Each row comes from the steps of one path. Every step used is in the known rows, and no mark comes twice. Write the path behind each row, first mark first.
Known rows:
sebev -> kuludil -> guget -> muvi: [-1.18  0.57 -1.44  1.06  5.49 -1.62 -4.13 -0.02  1.03 -1.35  0.94 -0.59
  1.39 -0.37 -0.14 -1.25 -1.75  0.39  1.32  0.74 -0.47]
kubok -> kuludil -> guget -> muvi: [-0.93 -0.30  0.25 -0.72  1.29  1.39 -3.84 -1.32  3.66  0.69 -0.71  0.24
  2.88  0.47 -1.21 -0.09 -2.95  0.35  0.99  0.24 -1.84]
kubok -> guget: [ 0.40 -2.73  0.43  2.29 -0.47 -0.63 -4.62 -0.50  0.65 -0.91  0.13  0.79
 -0.80  0.64  0.09 -1.43  0.22 -0.37  0.55 -0.56 -0.02]
ladub -> sebev -> kuludil -> kubok -> guget: [ 0.15 -0.09 -0.47  0.74  0.62 -3.58  5.11 -1.23 -0.17 -2.69  0.72  1.16
 -1.02  0.21  0.61  0.98  0.65  1.92 -1.48  0.87 -0.88]
guget -> muvi -> ladub -> sebev: [ 0.74 -0.86  2.05 -2.50  3.50 -0.10  2.37 -2.39  2.04  0.03  1.51  1.15
 -0.19  3.19  1.80 -0.79 -0.07 -0.20  1.52 -0.58 -1.16]
muvi -> guget -> kubok: [-3.37 -1.48 -0.13  2.18 -3.54  0.49 -0.63  0.02  2.10 -3.28  0.14 -2.00
 -2.68  2.30 -2.20  0.22  3.52  0.68  1.72 -0.44  0.32]
muvi -> guget -> kuludil: [-2.64 -0.97  0.40  1.35 -3.89  0.50 -2.99  0.42  0.86 -1.45  0.56 -1.62
 -0.07  3.53 -1.80  0.23  2.88  0.89  0.83 -1.07  0.63]
ladub -> sebev -> kuludil: [ 0.38 -0.86 -0.11  0.38  0.18 -3.46  6.83 -0.99 -0.43 -2.88  1.30  1.63
 -0.31  1.95  1.37  0.23  3.46  0.87 -0.80  0.41 -1.24]
muvi -> ladub -> sebev -> kuludil -> kubok: [ 1.37 -1.52  1.07  0.06 -0.05 -2.55  5.24 -1.08 -0.10 -3.08  0.14  2.03
  0.35  3.05  0.84  0.62  1.50  1.32 -1.16  0.94 -0.60]
kubok -> guget -> kuludil: [-0.24 -1.94  0.22  1.97 -0.31 -0.24 -5.22 -0.19 -0.20  0.97  0.19  1.27
 -0.59  2.11 -0.61 -0.87 -1.54  0.40  0.09 -1.69  1.45]
kuludil -> muvi: [ 0.16 -0.25  0.63 -0.08 -2.23 -0.20 -0.64 -2.19  1.24 -2.29  1.66  1.53
 -0.50 -0.31 -1.61 -1.06  2.31  0.03  1.40 -1.56 -1.97]
guget -> kubok: [-2.12 -1.65 -1.48  1.90 -0.15  0.07  2.09 -1.38  1.57 -1.62  0.56  2.71
 -3.77  1.94 -1.24 -0.35  3.49  0.87  1.39 -1.80  0.69]
muvi -> guget -> kubok -> kuludil -> sebev -> ladub: [-3.24 -0.80  0.19  2.26 -3.42  1.00 -1.78 -0.40  2.49 -3.23 -0.14 -1.90
 -1.16  2.64 -3.57  0.76  2.50  0.76  1.19  0.31  1.17]
kubok -> guget -> kuludil -> muvi -> ladub -> sebev: [ 0.21 -1.26  1.99  0.59 -1.68 -0.89 -2.66 -0.69 -0.49  0.36  0.29  0.71
 -0.75  2.30 -1.08 -0.39 -3.42  0.57 -0.29 -1.32  0.82]
guget -> kubok -> kuludil -> sebev: [-1.96 -0.90 -0.84  1.63  0.20  0.43  1.25 -1.28  1.99 -1.73  0.02  2.60
 -1.59  1.45 -2.75  0.53  1.37  1.15  1.21 -1.51  0.43]
muvi -> ladub -> sebev -> kuludil: [ 1.62 -2.16  1.54  0.11 -0.43 -2.50  5.50 -0.80 -0.32 -3.11  0.27  2.03
  0.79  3.97  1.26  0.06  2.61  0.51 -0.82  0.73 -0.68]
sebev -> kuludil -> muvi -> ladub: [ 0.93  0.08 -0.52  1.22  0.59 -1.66 -0.49 -0.77  0.13 -3.30  0.76  1.84
  0.89  0.79 -1.07 -0.82  1.44  0.44  0.49  0.09 -0.75]
kubok -> kuludil -> muvi -> guget: [-0.29 -0.13  0.81 -0.02 -5.01  1.61 -1.76 -1.41  3.16 -1.70 -0.67  0.34
  1.91  0.88 -3.00  0.62  1.01  0.56  0.61 -0.20 -2.32]
muvi -> ladub -> sebev: [ 1.57 -2.84  2.41 -0.50 -1.60 -1.85  5.54 -1.25  0.14 -2.72  0.37  2.17
  0.36  4.30  1.43 -0.04  2.90  0.24 -0.62  0.17 -0.99]

Which path is each row?
[-1.34 -0.74  1.46 -0.93  4.22 -0.02 -4.81 -0.84  2.17 -0.19  0.82 -1.69
  1.22  0.68  0.02 -1.51 -4.11 -0.25  2.02  0.39 -0.87] | kuludil -> guget -> muvi -> ladub
[ 0.44  0.05  0.42 -0.23 -0.71 -3.37  6.65 -1.42 -0.33 -3.17  1.54  1.18
 -0.42  1.01  0.50  0.24  2.36  0.89 -0.60  0.25 -1.76] | ladub -> sebev -> kuludil -> muvi
[-1.00  0.28  0.44  0.16 -1.57 -3.00  6.88 -0.99  0.07 -3.75  1.20 -0.23
 -1.68  1.39 -0.55  0.78  1.89  1.21 -0.24  0.38 -1.11] | ladub -> sebev -> kuludil -> muvi -> guget -> kubok
[ 0.94 -2.03  1.81  0.01  0.23 -2.69  4.20 -0.39 -0.28 -3.06  0.13  0.93
  1.11  3.43  0.99 -0.07  0.52  0.54 -0.75  1.22 -0.69] | muvi -> ladub -> sebev -> kuludil -> guget
[-0.43 -0.64  0.85 -0.91  1.29  1.42 -3.62 -1.17  3.49  0.60 -1.01  0.39
  3.31  1.23 -1.19 -0.03 -3.54  0.29  0.87  0.55 -1.59] | kubok -> kuludil -> guget -> muvi -> ladub
[-2.70 -0.46  0.91  1.73 -2.39  0.04 -4.21  0.20  0.25 -2.21  1.43 -2.10
  0.41  3.39 -2.77  0.15  2.36  0.69  0.88 -0.70  1.79] | muvi -> guget -> kuludil -> sebev -> ladub
[-0.18  0.71 -3.16  2.36  2.61 -1.84 -0.97 -0.93  0.66 -2.73  0.53  2.30
 -0.07 -1.01 -0.86  0.29  2.01  2.20 -0.35  0.30 -0.18] | sebev -> kuludil -> kubok
[-1.86 -0.72 -0.99  1.94  0.06  0.71  0.84 -1.88  2.05 -1.53  0.05  2.80
 -1.63  2.18 -3.00  0.49  1.57  1.00  0.85 -0.97  1.44] | guget -> kubok -> kuludil -> sebev -> ladub
[-1.26 -0.76 -0.39  0.69 -2.03  1.27  2.11 -1.93  2.80 -1.21 -0.79  3.02
 -1.78  2.10 -2.99  0.64  0.39  1.17  0.89 -1.29 -0.10] | guget -> kubok -> kuludil -> muvi -> ladub
[ 0.31  0.56 -1.41  1.52  0.76 -1.67 -0.79 -0.89  0.27 -3.13  1.22  1.76
  0.29 -0.28 -1.21 -0.87  2.11  0.52  0.74 -0.31 -1.05] | sebev -> kuludil -> muvi
[-3.15 -1.28 -0.07  1.87 -4.25  1.27 -0.71 -0.05  2.92 -2.68 -0.79 -1.58
 -1.44  2.44 -2.87  0.83  2.74  0.94  1.33 -0.10  0.03] | muvi -> guget -> kubok -> kuludil
[-1.73 -0.39 -0.97  0.79 -2.09  1.28  1.89 -2.01  2.83 -1.08 -0.50  2.90
 -2.19  1.27 -3.08  0.57  0.82  1.25  1.06 -1.56 -0.30] | guget -> kubok -> kuludil -> muvi
[-3.31 -1.22 -0.55  1.46  1.38 -0.61 -2.31 -0.23  1.60 -1.52  0.30 -0.85
 -1.41  0.06 -1.68 -0.71 -1.84  0.68  1.49 -0.24  0.16] | kuludil -> guget -> kubok
[-0.34 -0.50 -1.27  1.86  0.35 -0.63 -3.82 -1.64  1.54 -1.15 -0.07  1.22
 -1.72 -1.89 -1.28  0.37 -1.07  2.18 -0.37 -0.22 -0.15] | kuludil -> kubok -> guget
[-0.40 -0.53  1.42 -1.48  0.91  0.70 -0.98 -1.33  3.25  0.40 -0.87  0.13
  3.13  1.55 -0.78  0.41 -3.68  0.48  0.35  0.87 -1.81] | kubok -> kuludil -> guget -> muvi -> ladub -> sebev
[-1.32 -0.63  2.05 -1.58  3.89 -0.84 -2.21 -0.96  1.88 -0.30  1.01 -1.90
  0.92  0.92  0.44 -1.06 -4.25 -0.06  1.60  0.63 -1.15] | kuludil -> guget -> muvi -> ladub -> sebev
[ 1.02 -0.90  1.85 -0.54 -2.62 -0.19 -0.07 -1.98  0.99 -2.65  0.96  1.72
  0.13  1.24 -1.38 -0.89  1.31 -0.01  1.00 -0.95 -1.60] | kuludil -> muvi -> ladub
